Each row was made from one small tree. Brackets hold a mark, then the marks that hang from it, in the order of their numbers. Every link used is in the known rows. Write each row's tree.
Known rows:
{Z_257 {Z_422 Z_132 {Z_234 Z_65} Z_410}}: [-1.31 -2.64 -3.80  0.37  1.06 -0.85  0.57 -0.06  2.57  4.50 -3.98 -1.78
 -2.51  0.52 -2.09  3.74  1.86 -1.03 -0.62  5.02  0.30 -1.38  1.81]
{Z_490 {Z_414 Z_422}}: [ 1.41  3.11 -1.56 -0.22 -1.37 -0.63 -1.01 -0.53 -0.91 -1.61  0.09  0.46
 -0.77 -2.06  1.02 -3.90 -1.33 -1.83  0.40 -2.40  0.06  3.81 -0.29]
{Z_755 {Z_132 {Z_422 Z_234}}}: [ 0.24 -0.97  2.95  0.23  1.27  1.58  0.96  0.01  0.56 -2.65  0.41  1.78
  0.47  0.07 -2.63 -2.50  2.41  0.93 -0.52 -6.42  1.01  2.08 -3.95]
{Z_132 {Z_422 Z_257 Z_410} Z_572}: [ 0.28  1.97  3.08 -4.10 -3.27  0.48  0.15  0.74 -2.97 -2.39  3.64  1.56
  0.89 -1.56 -0.80  0.65 -1.73  0.92  0.31 -1.04 -1.65 -1.69  1.71]
{Z_132 {Z_422 {Z_234 Z_65} Z_410} Z_572}: [-0.07  1.24  1.95 -4.48 -2.82  0.02  2.76  0.92 -1.84 -0.37  1.76  1.89
  2.87 -1.71 -2.32  3.55  1.62  2.01  0.41 -0.30 -1.63 -0.76  0.68]
{Z_234 Z_65 {Z_422 Z_257 Z_410}}: [-2.96  1.39  0.97 -1.92  0.35 -1.25 -0.99  0.72  0.71  3.96  1.56 -1.64
 -4.00  0.84 -2.06  0.68 -1.41 -0.76 -0.63  5.74 -2.56 -1.53  1.26]
{Z_410 {Z_422 Z_234 Z_257}}: [-2.07 -0.36  2.89  3.99  1.13 -0.02 -1.34 -3.01 -0.03  1.66  2.03 -1.19
  0.14  0.49  2.15 -1.12  0.90  0.93 -0.51  0.65  0.06 -4.28 -2.15]
{Z_414 {Z_422 {Z_132 Z_572}} Z_490}: [ 3.24  1.83 -2.21 -0.74 -1.50 -0.58  0.26  1.30 -0.59 -4.93 -1.35 -0.12
  0.95  0.64  0.69 -1.38 -1.32 -1.41  2.21 -2.36  2.23  4.91  0.35]
{Z_257 {Z_422 {Z_132 Z_572} Z_234 Z_410}}: [ 0.16 -2.93 -2.23 -0.86 -1.00 -0.18  0.74  0.16  0.39  1.73 -2.67 -0.57
  1.10 -0.92 -0.56  2.58 -0.01 -0.73 -0.68 -0.96  2.50 -2.30  2.69]
{Z_755 {Z_132 {Z_422 Z_257} Z_572}}: [ 1.09  1.35  4.85 -2.27 -0.66  2.34  0.29  1.26 -2.06 -6.22  3.70  1.36
 -0.10 -0.97 -0.79 -2.83 -0.28  1.92 -0.50 -5.71 -0.02  2.01 -0.59]
{Z_422 Z_132 Z_234 Z_257 Z_410}: [-1.25 -3.53 -1.68  2.63  1.74  0.01 -0.39 -0.18  1.90  3.58 -2.77 -0.45
 -0.44  1.76  1.23  1.77 -0.10 -0.34 -0.32  3.38 -0.07 -2.92  0.50]
{Z_755 {Z_132 Z_422 Z_572}}: [ 1.89  1.21  4.48 -3.47 -1.62  1.63  1.00  1.71 -2.11 -6.09  2.31  2.19
  0.22 -1.85 -1.99 -3.08  0.34  1.09  0.01 -8.70  0.90  4.12 -1.46]
{Z_414 {Z_422 Z_410} Z_490}: [ 0.74  2.81 -3.15 -0.93 -1.58 -2.52 -0.19 -0.15  0.45 -0.52 -1.69  0.99
 -0.98  0.76 -2.46 -0.89 -1.18 -3.28  1.56  0.84 -0.82  3.99 -0.50]
{Z_490 {Z_414 {Z_422 {Z_234 Z_65}}}}: [ 0.31  2.21 -2.25  0.61  0.18 -0.35  0.61 -0.92  0.36  0.06 -0.20  0.05
  1.10 -1.21  0.69 -0.74  1.28  0.42 -0.11  1.55 -0.87  2.54 -0.51]
{Z_422 Z_410}: [-1.12  0.17 -0.60 -1.60 -2.06 -1.70  0.13 -0.12  0.53  2.07 -1.94  0.94
 -1.92 -0.48 -1.23 -1.04 -0.94 -2.40  0.86 -0.23 -0.74  1.34 -0.43]
{Z_234 Z_65 {Z_422 Z_132}}: [-0.63 -0.38  0.21 -0.76  1.32 -0.43 -0.65  1.76  1.33  2.10 -0.73 -2.66
 -4.20  1.26 -0.95 -0.66 -0.51 -0.96  0.37  1.35  0.68  1.76 -0.63]
{Z_132 {Z_422 Z_234 Z_257} Z_572}: [-0.23  1.27  3.74 -1.53 -1.26  1.76  0.81 -0.71 -2.01 -3.67  4.16  0.67
  4.25 -0.39  0.72 -0.23 -0.02  2.24  0.40 -2.47  0.61 -2.90 -1.00]
{Z_132 {Z_422 Z_234 Z_257 Z_410} Z_572}: [-0.39  0.59  2.68 -2.44 -1.89  0.86  0.91 -0.07 -2.15 -1.17  3.16  1.70
  3.53 -0.91 -0.68  2.04 -0.38  1.99 -0.19 -0.90 -0.88 -3.72  0.79]
{Z_132 {Z_422 {Z_234 Z_65} Z_257} Z_572}: [-0.70  2.07  3.50 -2.35 -1.09  1.55  1.69 -0.05 -1.70 -2.75  4.22 -0.01
  3.23 -0.42  0.16  1.77  1.21  3.25  0.36  1.13 -1.08 -2.13 -0.26]
{Z_422 Z_132 {Z_234 Z_65} Z_257}: [-1.65 -2.16 -0.90  2.56  2.47  0.81  0.44 -0.19  2.58  1.85 -1.79 -2.25
 -0.92  2.44  1.92  1.59  1.37  0.96  0.15  5.72 -0.12 -1.30 -0.69]
{Z_414 Z_422}: [ 0.37  2.35 -1.67 -0.74 -0.32 -1.47 -0.96 -1.44  0.60 -1.79  0.55 -0.19
 -0.76 -0.60 -0.84 -2.68 -0.68 -2.88  0.60 -2.59  0.15  3.45 -1.34]

Write each row's tree:
[ 0.15  1.48 -3.53  0.72 -0.26 -2.17  0.74 -1.14  1.31  0.52 -2.29  1.23
  1.82  1.38 -2.37  0.42  0.19 -2.33  1.18  1.20 -0.03  1.90 -1.14]	{Z_414 {Z_422 Z_234 Z_410} Z_490}
[ 1.92  0.17 -3.77  1.47  0.61 -0.36 -2.16  0.60 -0.77  1.45 -1.29 -0.04
 -2.74 -0.87  1.91 -0.51 -2.14 -1.15 -0.91  2.77 -1.42  0.90  3.05]	{Z_490 {Z_414 {Z_422 Z_132 Z_257 Z_410}}}
[-0.19 -2.70 -0.48  0.40 -0.10  0.53  0.56  0.66  0.14  1.34 -1.60  0.21
  2.17  0.42  2.14  2.35 -0.65  0.93 -0.21  1.34  0.77 -2.90  2.22]	{Z_422 {Z_132 Z_572} Z_234 Z_257 Z_410}
[ 0.78 -2.02  0.12  0.15 -0.65  0.69  1.31  0.64  0.46 -1.10 -1.96 -0.13
  2.96  0.08  2.24 -0.09  0.21  0.60  1.01 -3.42  3.13  0.11 -0.53]	{Z_422 {Z_132 Z_572} Z_234}
[ 0.17 -0.23  2.16 -0.89  0.49  0.97 -1.41  1.68 -0.70 -0.89  1.81 -2.19
 -0.98  0.73  1.61 -1.78 -2.93  0.27  0.01 -1.42  2.03 -1.31  1.38]	{Z_234 {Z_422 {Z_132 Z_572} Z_257}}
[-2.26  0.64  1.38 -1.15  0.28 -1.14 -1.84  0.05  0.33  3.32  1.59 -0.81
 -2.90  0.77 -1.48 -1.39 -2.70 -1.61 -0.61  2.23 -0.82 -2.17  0.14]	{Z_234 {Z_422 Z_257 Z_410}}
[-0.68 -1.21 -0.94 -1.52  0.84 -1.26 -0.53  2.28  1.10  4.53 -1.82 -1.70
 -4.91  0.64 -2.24  1.23 -0.85 -1.42 -0.19  2.95 -0.75  1.14  1.05]	{Z_234 Z_65 {Z_422 Z_132 Z_410}}
[ 0.64  1.69 -1.96  1.48 -0.03 -0.28 -0.37 -1.42 -0.10 -0.54 -0.34  0.63
  2.10 -1.31  1.37 -2.72  0.07 -0.75 -0.11 -2.21  0.96  1.84 -1.18]	{Z_490 {Z_414 {Z_422 Z_234}}}
[-1.58 -2.68 -1.93  1.69  1.92 -0.11  0.57  0.24  2.30  4.42 -2.90 -1.09
 -1.51  1.72  0.65  3.70  1.15  0.67 -0.21  7.34 -1.57 -2.10  1.25]	{Z_422 Z_132 {Z_234 Z_65} Z_257 Z_410}
[ 1.18 -0.14  4.34 -1.86 -0.52  2.08  1.84  0.77 -1.28 -5.06  1.90  2.33
  3.04 -1.08 -1.69 -1.74  1.67  2.23 -0.42 -8.61  1.71  1.95 -2.16]	{Z_755 {Z_132 {Z_422 Z_234} Z_572}}
[-0.63  1.67 -2.80  1.94  0.76 -1.41 -0.29 -1.57  1.35  0.64 -0.93  0.41
  1.57  2.44 -0.96  0.73 -0.45 -1.35  0.58  4.38 -0.92 -0.46 -0.36]	{Z_414 {Z_422 Z_234 Z_257 Z_410} Z_490}
[ 0.53 -1.39 -0.29 -1.24 -1.51  0.07 -0.22  1.55 -0.61  0.38 -1.15 -0.11
 -0.59 -0.10  1.78  1.08 -1.98  0.02  0.29  1.14  0.00 -0.90  3.08]	{Z_422 {Z_132 Z_572} Z_257 Z_410}
[ 1.10 -0.10 -2.49  1.81  2.13 -0.22 -2.04 -0.59  1.10 -1.32  0.17 -1.76
 -2.10  1.23  1.50 -1.10 -1.31 -1.74 -0.13  0.90 -0.02  1.26  0.35]	{Z_414 {Z_422 Z_132 Z_257}}
[-0.56 -0.78  3.58  1.51  2.34  2.34  0.08 -0.52  0.51 -2.66  1.92  0.95
  0.13  1.14 -1.43 -1.93  1.67  1.68 -1.04 -3.33  0.16 -0.11 -3.14]	{Z_755 {Z_132 {Z_422 Z_234 Z_257}}}
[-0.08  1.12 -2.56  1.80  0.66 -0.47 -0.98 -1.37 -0.32  1.90 -0.06  0.89
  1.26 -0.78  1.19 -0.27 -0.89 -0.43 -1.37  2.58 -1.49 -1.17  1.39]	{Z_490 {Z_414 {Z_422 Z_234 Z_257 Z_410}}}
[-1.72  0.24  2.07  2.07  0.19 -0.94  0.40 -2.16  0.22  2.30  0.72 -1.08
 -0.58 -0.15  0.48  0.51  2.84  0.94  0.22  1.23 -0.68 -1.18 -2.45]	{Z_410 {Z_422 {Z_234 Z_65}}}
[ 1.09 -0.84  3.19 -2.70 -1.10  1.20  2.05  1.45 -1.35 -2.26  0.90  3.37
  2.42 -1.67 -3.05  0.30  1.43  1.66 -0.93 -6.78  0.10  1.31 -0.31]	{Z_755 {Z_132 {Z_422 Z_234 Z_410} Z_572}}
[ 3.03  1.13 -3.41 -1.70 -2.06 -1.42  0.57  1.90 -0.83 -2.23 -2.25  0.82
  0.62  0.20 -0.63  0.84 -1.64 -1.82  1.71 -0.86  0.67  4.03  2.04]	{Z_414 {Z_422 {Z_132 Z_572} Z_410} Z_490}
[ 1.21 -1.47 -3.48  2.29  2.33 -0.43 -0.46 -1.02  1.93 -0.20 -1.88 -0.81
  1.00  0.92  0.58 -0.34  0.80 -1.55 -0.06 -2.01  1.60  1.48 -1.39]	{Z_414 {Z_422 Z_132 Z_234}}
[ 0.47  2.49 -2.28  0.14 -0.73 -0.86 -1.85 -0.58 -1.09  0.75  0.60  0.81
 -1.61 -1.57  0.96 -1.58 -2.20 -1.21 -0.85  2.38 -2.31  0.87  2.33]	{Z_490 {Z_414 {Z_422 Z_257 Z_410}}}
[-2.23 -1.39 -1.95 -0.28 -0.39 -1.14  0.25 -1.90  1.60  3.42 -1.90 -0.38
 -0.22 -0.37 -2.31  0.73  0.52 -2.19 -0.52  0.93  0.93 -2.29  0.27]	{Z_257 {Z_422 Z_234 Z_410}}
[ 0.57 -0.56  0.81 -0.32 -0.90  1.12 -0.34  1.10 -0.44 -2.20 -0.14 -1.16
 -0.12  0.34  3.07 -0.97 -1.71  0.32  0.89 -0.60  1.43 -0.28  1.13]	{Z_422 {Z_132 Z_572} Z_257}
[-0.39 -1.99  0.49  3.56  1.51 -0.39 -0.02 -0.77  0.73  2.89 -1.06 -1.85
 -1.75  0.39  1.38  1.54  2.96  1.00  0.01  1.37  0.14 -0.92 -1.49]	{Z_410 {Z_422 Z_132 {Z_234 Z_65}}}
[ 0.02 -2.78  0.79  4.39  1.31 -0.24 -0.92 -1.27  0.47  2.09 -1.14 -1.05
 -0.74  0.46  1.99 -0.45  1.72  0.03 -0.01 -2.14  1.85 -1.85 -2.25]	{Z_410 {Z_422 Z_132 Z_234}}
[ 1.82  0.43  3.43 -4.28 -2.30  0.76  1.38  2.27 -2.26 -3.48  1.33  3.36
 -0.33 -2.32 -3.28 -0.90  0.06  0.65 -0.39 -7.23 -0.61  3.26  0.16]	{Z_755 {Z_132 {Z_422 Z_410} Z_572}}
[ 1.31 -0.32 -3.02  4.01  2.57  0.97 -1.52 -0.73  0.44 -0.16 -0.76 -0.85
  0.73  0.41  3.60 -1.10 -0.44  0.38 -0.75  1.28  0.82 -0.31  0.66]	{Z_490 {Z_414 {Z_422 Z_132 Z_234 Z_257}}}
[ 2.96  1.56 -1.49  0.18 -0.34  1.05 -1.36  1.00 -2.19 -3.33  0.89 -0.50
  0.45 -1.50  4.20 -1.92 -2.44  0.66 -0.31 -1.01  0.72  1.59  3.05]	{Z_490 {Z_414 {Z_422 {Z_132 Z_572} Z_257}}}
[-1.83  1.35  2.38 -0.23  0.71  1.16  0.64 -0.94  0.04 -0.74  2.90 -0.56
  0.56  0.86 -0.62  1.14  1.74  2.07  0.33  3.35 -1.69 -1.94 -1.98]	{Z_132 {Z_422 {Z_234 Z_65} Z_257}}
[-1.36 -0.07  1.63 -0.24  0.13  0.29  0.00 -0.93 -0.56  1.15  2.03  1.14
  1.14  0.35 -1.50  1.27  0.17  0.61 -0.24  1.24 -1.42 -3.69 -0.89]	{Z_132 {Z_422 Z_234 Z_257 Z_410}}
[-0.81 -2.67 -2.41  0.65  0.69 -0.79  1.32  0.91  2.17  4.41 -4.20 -0.27
 -1.23  0.81 -0.51  3.28  1.80 -0.17  0.30  4.21 -0.57  0.12  0.48]	{Z_422 Z_132 {Z_234 Z_65} Z_410}
[-1.30 -1.94  1.09  4.60  2.75  0.27 -0.99 -1.23  0.64  2.95  0.19 -2.58
 -2.03  1.51  2.59  2.00  2.23  1.97 -0.43  4.55 -0.71 -3.28 -0.78]	{Z_410 {Z_422 Z_132 {Z_234 Z_65} Z_257}}
